Each row comes from the steps of one walk. Every step used is in the known rows, and no mark comes twice. Write the walk behind each row, first mark first.
In the rows, 128 means zero.
Known rows
zigosob, zolo, pibo: [105 157 136 133  99 157 162 114 128 105  99 141  53 170 136 120 113]
disi, zigosob, zolo, pibo, vapudip: [126 167 156 174 111 145 160 141 170 139  78 143  58 152  42 108 114]
bosup, disi: [169 120 137 143 139 147 109 109  79 148  95 109 142 114 105 120 120]
zolo, zigosob: [130 135 144 140 127 138 129 155 151 142 126  98  69 159  77 103 110]
pibo, zigosob, zolo: [114 145 133 168 136 139 150 142 135 111 107  67 103 138  68  92 121]
zolo, pibo, zigosob, bosup, disi: [ 97 140 128  51 111 141 120 135 147 169 124 117  82 167 131 128 107]
zigosob, zolo: [131 152 135 179 119 154 162 115 119  96  91 113  82 155 106 103 120]
disi, zigosob, bosup, zolo: [149 159 155 161 110 139 150 128 184 169  86 125  73 163  40 116 115]
bosup, disi, zigosob, vapudip: [163 145 140 155 141 139 106 130 107 152  75 114 111 104  32 116 119]
pibo, bosup, disi, zigosob, vapudip: [173 136 143  82 141 137  93 162  89 179  81 102  97 149  45 120 123]
bosup, disi, zigosob, zolo, pibo: [163 144 155 164 119 144 127 118 110 148  69 131  92 121  44 126 116]
disi, zigosob, vapudip: [131 163 138 158 130 138 130 148 182 143  88 130  78 133  24  97 116]
disi, zigosob: [155 141 160 178 118 141 139 135 200 160  93 140  99 141  38  99 116]
bosup, disi, zigosob: [181 130 155 168 133 141 113 120 118 163  78 122 126 110  41 118 119]
zolo, zigosob, bosup: [129 146 134 102 125 133 123 160 163 159 122  87  51 188  77 107 106]
zolo, pibo, disi, zigosob, vapudip: [104 143 129  82 111 143 111 147 143 169 112 158  80 135 105 132 107]

Which walk is each row?
[125 147 154 185 117 149 165 121  92 124 121  98  68 140  96 130 120]
bosup, zolo, zigosob
[109 141 142 140 105 157 153 105  73 140 121 138  91 129 152 152 119]
bosup, zolo, pibo, disi
[158 137 137 154 132 133 113 148 126 180  91 113 118 120  46 124 117]
pibo, disi, zigosob, bosup, zolo
[155 152 149 139 115 136 133 140 212 177  88 129  81 171  39 103 111]
disi, zigosob, bosup
[ 87 135 134  77 110 145 133 135 161 153 135 129  88 158 141 118 109]
zolo, pibo, zigosob
[159 137 141 183 133 136 119 151 125 153  82 119 116 109  32 113 118]
pibo, disi, zigosob, zolo
[112 156 129  86 103 151 150 108 125 157 115 122  65 189 153 139 112]
zigosob, bosup, zolo, pibo
[116 133 140  93 106 143 116 141 151 177 114 163  90 139 113 133 107]
zolo, pibo, disi, zigosob
[178 142 155 186 128 142 127 119 107 143  65 117 106 113  30 118 120]
bosup, disi, zigosob, zolo
[112 132 139  28 101 151 120 141 135 173 125 152  69 190 161 132 110]
zolo, pibo, bosup
[156 137 121  88 132 142 108 119 115 169  96  97 111 166 112 120 113]
zigosob, bosup, disi
[114 146 129 126 135 135 141 139 135 149 120  59 105 154  86 108 119]
pibo, zigosob, bosup, zolo
[131 166 151 140 114 141 151 138 169 175  89 129  66 166  55 122 113]
disi, zigosob, bosup, zolo, pibo, vapudip
[158 149 151 165 132 144 128 127  92 149  67 121  99 116  44 124 118]
bosup, disi, zigosob, zolo, pibo, vapudip
[116 152 125  85 108 148 139 116 110 164 113 118  76 176 145 143 112]
zigosob, bosup, zolo, pibo, disi
[108 126 127  75 111 148 113 132 124 166 126 155 102 142 157 135 108]
zolo, pibo, disi
[150 134 148 104 124 151 136 137  75 157 109 102  94 167 117 129 127]
pibo, bosup, zolo
[ 96 154 141 143 116 162 170 108  68 133 121 129  87 140 163 142 120]
bosup, zolo, pibo, vapudip
[103 156 141 142 108 152 151 117  84 140 110 139  73 122 114 151 118]
bosup, zolo, pibo, disi, zigosob, vapudip
